Each row comes from the steps of one walk. Every step used is in the known rows, and no mark comes twice. Write the walk behind each row, first mark first.
Known rows:
S -> Z -> W -> Q -> V: -2, 34, -8, -6, 20, 17, 16, 17, 2, 12, 30, -17, -13, -9, 7, -41, 3, -2, -7, 11, 2, 32, 3, 2, -16, 7, -11, 23, 2, -26, -11, 3, -8, -5, 14, -25, -1, 13, -14
Q -> V -> H: 6, 1, -22, -17, -13, -4, 2, 11, -16, -4, -13, -10, -23, 4, -6, 4, -4, 4, -28, -20, 20, 35, 21, -6, 6, -7, -20, 4, 14, 17, 4, 18, 10, -11, 8, 10, 7, -19, -5
L -> V: -2, -14, -14, 3, 9, -6, 4, -6, -16, -20, -27, -2, 2, 19, -7, 18, 8, 7, -14, -6, -5, -5, -3, -10, 7, -6, -9, -16, -3, 3, 8, 3, -6, 2, 4, 22, 0, -1, 4
J -> Q: -19, 0, -20, -2, 12, 0, -2, 5, 5, -4, -23, 20, 6, 2, -9, 5, 3, -6, -3, 2, -9, -12, -5, 0, -6, -13, 2, 2, -6, -8, 10, -1, -4, 5, 2, 25, -11, 16, 7
Z -> W -> H: -3, -3, 29, -3, 5, -3, 3, -13, 5, -23, 43, -20, -10, 6, 11, 5, -14, -10, 2, 2, -24, -16, 19, -2, 23, 17, 15, -16, 9, -8, -10, -16, 0, -9, -29, -11, -8, 12, 9
L -> V -> H -> W -> Q -> S: 22, 3, -5, 10, -18, -24, -4, 7, -1, 43, -57, 16, 39, -25, -25, 7, 33, 23, 10, -21, 42, 11, -10, 6, -7, -6, 11, -3, -21, 15, -20, 1, -13, 28, 26, 6, -2, -38, -8
L -> V -> H -> W: 18, 2, -1, -13, -23, -23, -9, 9, 0, 0, -54, -3, 16, -4, -10, 27, 13, 18, -3, -18, 15, 6, 7, -9, 24, 0, 9, -31, 2, 24, -14, 12, -5, -1, 17, 14, -4, -30, -2
W -> H: -5, -6, 10, -4, -11, -10, 2, -4, 4, -16, 28, -17, -17, 9, 1, 3, -15, -3, -13, -9, -15, -20, 7, -1, 17, 9, 0, -13, -4, 16, -4, -10, 5, -4, -21, 5, -8, 8, 11
V -> H -> W -> Q -> J: -22, 16, -7, -13, -37, -24, -22, 34, 32, 26, -27, 10, 16, -13, 2, -18, 42, 35, -28, -31, 21, -19, -11, 6, -7, -26, 33, 1, -34, 45, 1, -4, -16, 9, 33, -1, -21, -30, 11
Q -> W -> H: 1, -2, 12, -4, -15, 16, 2, -15, 10, -3, 31, -31, -7, 31, 27, 10, -17, -7, 2, -10, -31, -25, 15, -4, 5, 10, 0, -4, 6, 11, -18, -26, 12, -6, -23, -13, -10, -10, -2
Z -> W -> E: -30, 32, 15, -23, 27, 13, 2, -4, 12, -37, 9, 8, -3, 8, 24, 24, 5, -13, -8, 15, -38, -16, -3, -26, 2, -2, 36, -7, -12, -25, -5, -5, -1, -7, -2, -1, -13, 14, -17
L -> V -> H -> W -> Z: 18, 9, 9, -29, -18, -13, -4, 24, 10, 4, -73, 15, 38, -22, -20, 16, 33, 20, 7, -13, 17, 1, 11, 0, 32, 5, 16, -24, 11, 26, -18, 18, -12, -7, 33, 2, -14, -20, 1
H -> V -> Q: 8, -18, -28, 14, 8, -4, -8, -13, 0, -21, 23, -7, -21, 26, -8, -8, -4, 4, -6, 4, 0, 2, -13, -2, 1, -23, -22, -11, 10, -10, 30, -4, 11, -10, -10, 16, 23, -1, -8
L -> V -> Q: 12, -9, -34, 4, 20, -2, 1, -15, -11, -21, -19, -11, -2, 36, -12, 6, 11, 7, -1, -7, -9, -14, -18, -6, 6, -23, -5, -18, 2, -14, 26, -3, 0, 2, -4, 32, -5, 6, -9
E -> W -> Q: -21, 16, 5, -28, -9, 20, 9, 3, 15, 11, -5, 13, 11, 9, -19, -19, 11, -8, -19, -6, -19, -11, -25, -25, -6, -9, 11, 6, -15, 16, 2, -2, -2, 6, 15, -5, -6, 15, 9
S -> Q -> W -> Z: -18, 14, -4, -8, 10, 35, 9, 31, 5, 6, -20, 10, 18, 5, 33, -3, 15, 9, 4, 4, -21, -22, 4, 1, -6, -11, 16, 28, -8, 6, -23, -9, -2, -4, 6, -29, -30, -11, -3
J -> Q -> V: -11, 5, -30, -10, 5, -2, 6, 10, -14, -3, -21, 19, -14, 0, -15, -2, 1, -7, -14, -9, 0, 10, 11, 4, -6, -12, -10, 12, 10, -8, 11, 22, 3, 1, 3, 28, -3, 17, 8
Z -> W -> Q: -19, 20, -4, -8, 13, 12, 7, 9, 16, -2, 19, -2, 9, 3, -5, -23, 18, 5, -15, 2, -9, -2, -7, -12, -12, -12, 14, 9, -11, -13, -6, -20, -13, 5, 8, -15, -2, 5, -3
Z -> W -> Q -> V -> H: 7, 16, -15, -13, -5, 0, 1, 13, -1, 19, 6, -8, 3, -9, -19, -23, 22, 8, -19, -17, 23, 40, 16, -3, -5, -6, -4, 14, 10, 0, -5, 3, -5, -1, 13, -16, 9, -17, -6
S -> Z: -8, 11, -9, -3, 19, 13, 11, 13, 6, -14, 7, -20, -18, 8, 23, -8, -21, -3, -4, 20, -9, 0, -9, -1, -5, 9, -18, -1, -11, -7, 1, -3, -4, -10, 6, -2, -11, 11, -14
Q -> S -> Z -> W -> H -> V -> L: 30, -40, 53, 60, 20, -28, -4, -41, -34, -11, 49, -8, -8, -31, 7, 17, -30, -6, 52, 49, 25, 21, 18, 31, -1, 54, -26, -12, 27, -32, 4, 4, -8, -6, -30, -27, 48, 13, 7
E -> W: -17, 3, 13, -35, -2, 24, 9, -2, 6, -18, -12, 3, -8, 14, 2, 11, -14, -18, -13, -2, -30, -18, -8, -25, 13, 4, 11, -10, 6, 11, 6, 7, 8, -8, 1, 8, -7, 20, 8
J -> Q -> S -> Z -> W: 5, -4, 10, 23, 49, 15, 1, -6, -2, 12, -7, 10, 17, -26, 26, 10, -16, -21, 48, 38, 1, -3, -4, 24, -15, 26, 6, 17, -3, -61, -8, -7, -7, 14, -4, -1, -17, 26, -16
S -> Q: -21, 2, -17, 7, 10, 1, 7, 29, -13, -14, -2, 6, -17, -1, 20, -1, -5, 12, -22, -2, -8, -9, -5, -3, -3, -17, 6, 12, -26, 9, -1, 3, -2, 1, -5, 0, -18, -3, 9
E -> W -> H -> V: 8, -28, 43, -2, -33, -7, -10, -28, -1, -14, 34, 0, -9, 2, -17, 11, -25, -18, 7, -1, -16, -3, 9, -9, 27, 27, -9, -24, 21, 26, 9, 6, 12, -15, -22, -8, 24, 15, 26
E -> W -> H -> V -> Q -> S: 31, -36, 30, 17, -11, -2, -10, -47, -7, -1, 31, 0, -6, 5, -11, 9, -26, -23, 33, 2, -3, -16, -11, 6, 17, 16, -3, -16, 18, -8, 21, 0, 23, 5, -36, 6, 19, 20, 7
J -> Q -> W: -15, 3, -17, -2, 7, 21, -3, -7, 9, 8, -19, 5, 20, 25, 18, 13, 3, -10, 11, 1, -24, -20, 2, -2, -15, -11, 3, 13, 4, -11, -5, -19, 1, 4, 0, 8, -15, -3, -5

Write each row's walk:
18, 24, 1, 4, -8, -4, 3, 26, 25, 50, -24, -2, 21, -36, 9, -17, 5, 15, 17, 5, 39, 16, -15, 13, -16, 8, 3, 15, -31, 1, -31, -7, -10, 18, 29, -17, -14, -26, -27 | V -> H -> W -> Q -> S -> Z
26, -34, 38, 53, 21, -16, -16, -32, -11, 16, 38, 7, 14, -39, 6, 9, -24, -20, 67, 38, 17, 9, 12, 38, 1, 49, -13, 2, 12, -47, -2, -10, -3, 6, -30, -19, 14, 22, 5 | J -> Q -> S -> Z -> W -> H -> V
-6, -5, 37, -26, -21, 7, 5, -17, 8, -14, 17, -6, -9, 7, -3, 7, -23, -23, -1, -8, -33, -25, 1, -13, 29, 23, 13, -20, 7, 23, 1, 0, 10, -5, -22, 1, -8, 22, 20 | E -> W -> H
-12, 2, -15, 10, 12, 7, 12, 8, 4, 23, -5, 14, 7, -3, -9, -16, 10, 6, -10, -3, 14, -5, -21, 2, -31, -17, -1, 26, -30, -8, -5, -14, -5, 26, 9, 5, -2, -1, -12 | W -> Q -> S
7, -37, 51, 14, -29, -27, -6, -42, -25, -26, 26, 11, -9, -7, -27, 18, -19, -10, 10, 15, -2, 4, 11, -5, 18, 31, -17, -32, 35, 28, 22, 22, 1, -19, -21, -4, 51, 17, 39 | E -> W -> H -> V -> L
-13, -7, -21, 6, 10, -20, 10, 0, -36, -12, -29, 31, -12, -10, -26, 4, 7, -1, -12, 6, 17, 18, 12, 7, -13, -12, -14, 8, 23, -6, 24, 38, -6, -3, 6, 31, 23, 22, 22 | J -> Q -> V -> L
16, -22, -15, 6, -2, -16, -7, -6, -18, -5, -41, -5, 14, 10, -18, 25, 13, 12, -8, -15, 17, 16, 4, -7, 13, 1, -15, -21, 2, 16, 12, 2, -7, -4, 9, 18, 4, -24, 3 | L -> V -> H
8, -39, 20, 48, -17, -27, -18, -43, -21, 2, 20, 13, 18, 2, -13, 21, 0, -3, 34, 15, 7, 1, 18, 15, -9, 17, -24, -8, 30, 4, 12, -4, -5, -6, -21, -4, 41, -2, 28 | J -> Q -> W -> H -> V -> L
-16, 8, 24, -47, 2, 35, 12, 10, 17, -12, -36, 20, 13, -2, -9, 2, 6, -16, 0, 7, -29, -21, -5, -17, 20, 5, 18, -4, 18, 13, 1, 16, 3, -10, 14, -3, -15, 30, 11 | E -> W -> Z
7, 18, -18, -26, -26, -19, -7, 27, 4, 17, -46, 18, 1, -25, -16, 7, 7, 3, -4, -20, 22, 20, 23, 7, 11, -10, 6, -1, 14, 16, -14, 31, 4, 0, 17, 21, -9, -12, 5 | J -> Q -> V -> H -> W
-13, 8, -26, -1, 3, -2, 12, 35, -31, -11, -1, 5, -35, -5, 15, -9, -8, 9, -34, -13, 2, 15, 14, 3, -3, -15, -4, 21, -9, 10, -2, 26, 7, 0, -5, 2, -10, 0, 7 | S -> Q -> V
2, 24, 7, -43, -18, -1, -2, 38, 31, 3, -50, 13, 19, -25, -7, 2, 17, 15, -2, -9, 10, -4, 11, -3, 27, -4, 21, -13, 8, 27, -27, 13, -4, -9, 29, -7, -19, -19, -5 | V -> H -> W -> Z
1, 31, 9, -23, -15, -25, -10, 6, 8, -11, -58, 18, 22, -7, -3, 45, 23, 9, -4, -11, -1, -3, 0, -26, 18, -6, 33, -30, -17, 21, -14, 17, -6, 2, 26, 18, -15, -28, -14 | L -> V -> H -> W -> E
5, -24, 15, 41, -24, -7, -12, -10, -15, 5, 49, -15, -6, 9, 26, 7, -15, 7, 9, -3, -9, -2, 20, 10, 1, 10, -11, 6, -3, 22, -14, -17, 9, -5, -32, -34, 9, -26, 16 | S -> Q -> W -> H -> V
-7, 5, 1, 9, 26, 13, 8, -1, 6, 17, 9, 6, 15, -11, 1, -12, 13, -1, 4, 6, 5, 0, -11, 3, -24, -3, 14, 22, -15, -33, -12, -20, -9, 23, 1, -11, -2, 4, -12 | Z -> W -> Q -> S
0, 8, -31, -9, 13, 35, 2, -14, 15, -8, 10, -26, -5, 55, 29, 0, -3, -3, 0, -3, -34, -27, -12, -10, -11, -29, 5, 4, 8, -17, 3, -29, 13, -6, -11, 6, -13, -7, -28 | V -> Q -> W
6, -4, -30, -9, -8, -11, -8, 10, -16, 14, -36, 16, 0, -12, -22, 6, 6, -4, -8, -16, 24, 30, 16, 7, 0, -7, -14, 9, 15, 5, 12, 20, 3, -2, 9, 25, -1, -6, 8 | J -> Q -> V -> H
15, 1, -22, 16, 38, 19, 11, -7, 2, 5, 6, -19, -14, 11, 29, -8, -22, -7, 25, 23, 3, -13, -29, 15, -15, -3, -8, 10, -13, -44, 9, -9, 8, 6, -7, 11, -16, 16, -37 | V -> Q -> S -> Z
13, -23, 18, 19, -26, -2, -11, -29, 1, -4, 47, -24, -6, 27, 14, 11, -16, -2, 8, -5, -14, -2, 22, 1, 4, 18, -22, -7, 19, 15, -12, -23, 12, -12, -27, -22, 23, -18, 5 | Q -> W -> H -> V
-11, 25, -14, -15, 10, 8, 14, 14, -1, 3, 20, -5, -10, -1, -11, -31, 16, 4, -23, -10, -1, 21, 8, -6, -13, -13, 3, 19, 4, -16, -8, 2, -5, 0, 9, -11, 5, 8, -4 | Z -> W -> Q -> V
17, -31, -22, 31, 17, -2, -6, -23, -9, -6, 11, 2, -14, 11, -2, 5, -12, 0, 13, 8, 16, 1, -17, 11, -11, -17, -17, 2, 5, -25, 26, -5, 13, 8, -16, 16, 24, -2, -15 | H -> V -> Q -> S
-1, 9, -12, 19, 24, 13, 16, 13, 5, 30, 2, -3, 5, -12, 8, -27, -2, 2, 8, 18, 18, 3, -27, 12, -34, 3, -15, 28, -35, -20, -8, -12, -7, 20, 15, -11, -9, 3, -23 | W -> Q -> S -> Z
-9, 26, 0, 1, 27, 19, 10, 13, 20, 9, 29, -17, 6, -4, 13, -33, 5, 2, 5, 25, -6, 5, -13, 0, -13, 7, 3, 11, -17, -26, -10, -19, -16, -1, 14, -27, -8, 9, -16 | S -> Z -> W -> Q
17, 26, -8, -8, 7, 6, 3, 18, -1, 27, 16, -18, 6, -18, -2, -30, 9, 4, -2, 7, 25, 50, 12, 4, -11, 11, -15, 20, 5, -13, -11, 1, -10, -9, 20, -28, 4, -12, -16 | S -> Z -> W -> Q -> V -> H
-9, -2, -15, -3, 4, -13, 17, 2, -38, -31, -9, 5, -35, 5, -10, 4, -4, 9, -30, 0, 13, 21, 14, -6, -10, -9, -21, 1, 24, 6, 15, 35, 1, -12, 1, 18, 29, 10, 9 | Q -> V -> L
-10, 3, 13, -10, 1, 24, 11, -3, 6, 26, -17, 19, 16, -5, -12, -9, 4, -12, 2, -3, -4, -13, -28, -12, -19, -3, 12, 17, -18, -2, 1, -3, -1, 20, 8, 0, -6, 13, 1 | E -> W -> Q -> S
-42, -15, -12, 19, 1, -10, -10, 33, -14, -13, -8, 12, -18, 0, 36, -2, 15, 24, -33, -14, -7, -34, -9, 12, -10, -26, 24, 15, -39, 23, 22, 5, -7, 5, -2, 5, -33, 0, 25 | S -> Q -> J
0, -42, 28, 9, -28, -13, -29, -34, 4, -15, 39, -4, -12, 18, 0, -4, -1, -7, 7, -12, -17, -41, -14, 6, 23, 4, 16, -23, 9, 23, 48, 3, 12, -9, -28, 10, 4, 22, 33 | E -> W -> H -> V -> Q -> J
1, 18, -3, -28, -23, -12, -4, 23, 20, -3, -26, -6, -1, -8, 4, 12, -4, 12, -14, -14, 7, 1, 10, -9, 17, -8, 13, -19, -4, 27, -21, 5, 2, -6, 15, 4, -11, -27, -8 | V -> H -> W
3, 35, 0, 3, 4, 7, 15, 27, 27, 35, -9, 1, 6, -25, 14, -26, -1, 10, 13, 11, 15, -5, -23, 11, -23, 2, 9, 17, -35, -9, -34, -6, -6, 21, 22, -13, -19, -3, -26 | H -> W -> Q -> S -> Z
19, -25, -4, 22, -11, -19, -10, -29, 4, -19, 54, -18, -21, 20, -14, -9, -13, -1, 7, -3, 1, -9, -2, 8, 18, -4, -17, -21, 11, 3, 25, -12, 14, -11, -32, 8, 19, 2, 6 | W -> H -> V -> Q
-3, 15, 10, -4, 33, 19, 7, 5, 6, -21, 24, -22, -10, 2, 32, -2, -20, -10, 9, 30, -18, 2, 2, 0, 4, 19, -1, -2, 1, -31, -9, -11, -5, -13, 0, -18, -11, 16, -17 | S -> Z -> W
-32, 31, -6, -10, 15, 21, -5, -8, 17, -2, -25, 23, 26, 21, 25, 29, 15, -19, 11, 8, -43, -27, -11, -19, -20, -13, 26, 13, -17, -15, -8, -15, 0, 7, 10, 11, -26, 1, -17 | J -> Q -> W -> E
35, -34, 20, 38, 15, -12, -11, -44, -6, -7, 57, -15, -7, -1, 2, 8, -21, -11, 39, 11, 6, -5, 4, 22, 12, 12, 0, -12, 20, -38, 10, -18, 13, 3, -45, -7, 24, 8, -4 | Z -> W -> H -> V -> Q -> S
2, 16, -5, -34, -29, 9, 4, 10, -1, 29, -19, 8, 3, -6, -34, -17, 13, -4, -23, -23, 14, 31, 0, -17, 0, -4, -7, 11, 6, 29, 4, 22, 4, -1, 22, -4, 6, -7, 7 | E -> W -> Q -> V -> H
3, 15, -30, -13, -18, -8, 4, 19, -4, 23, -8, -1, -5, -3, -30, -28, 20, 14, -33, -25, 30, 40, 6, -5, -13, -17, -21, 17, -3, 21, 2, 11, -1, 1, 22, 0, 7, -22, -3 | W -> Q -> V -> H
7, -28, 16, 21, -20, -25, -9, -17, -4, -21, 44, -11, -19, 1, -13, 2, -19, 2, -6, -2, 3, 3, 14, 4, 14, 14, -24, -16, 12, 17, 4, -5, 5, -10, -26, -3, 26, -3, 17 | W -> H -> V
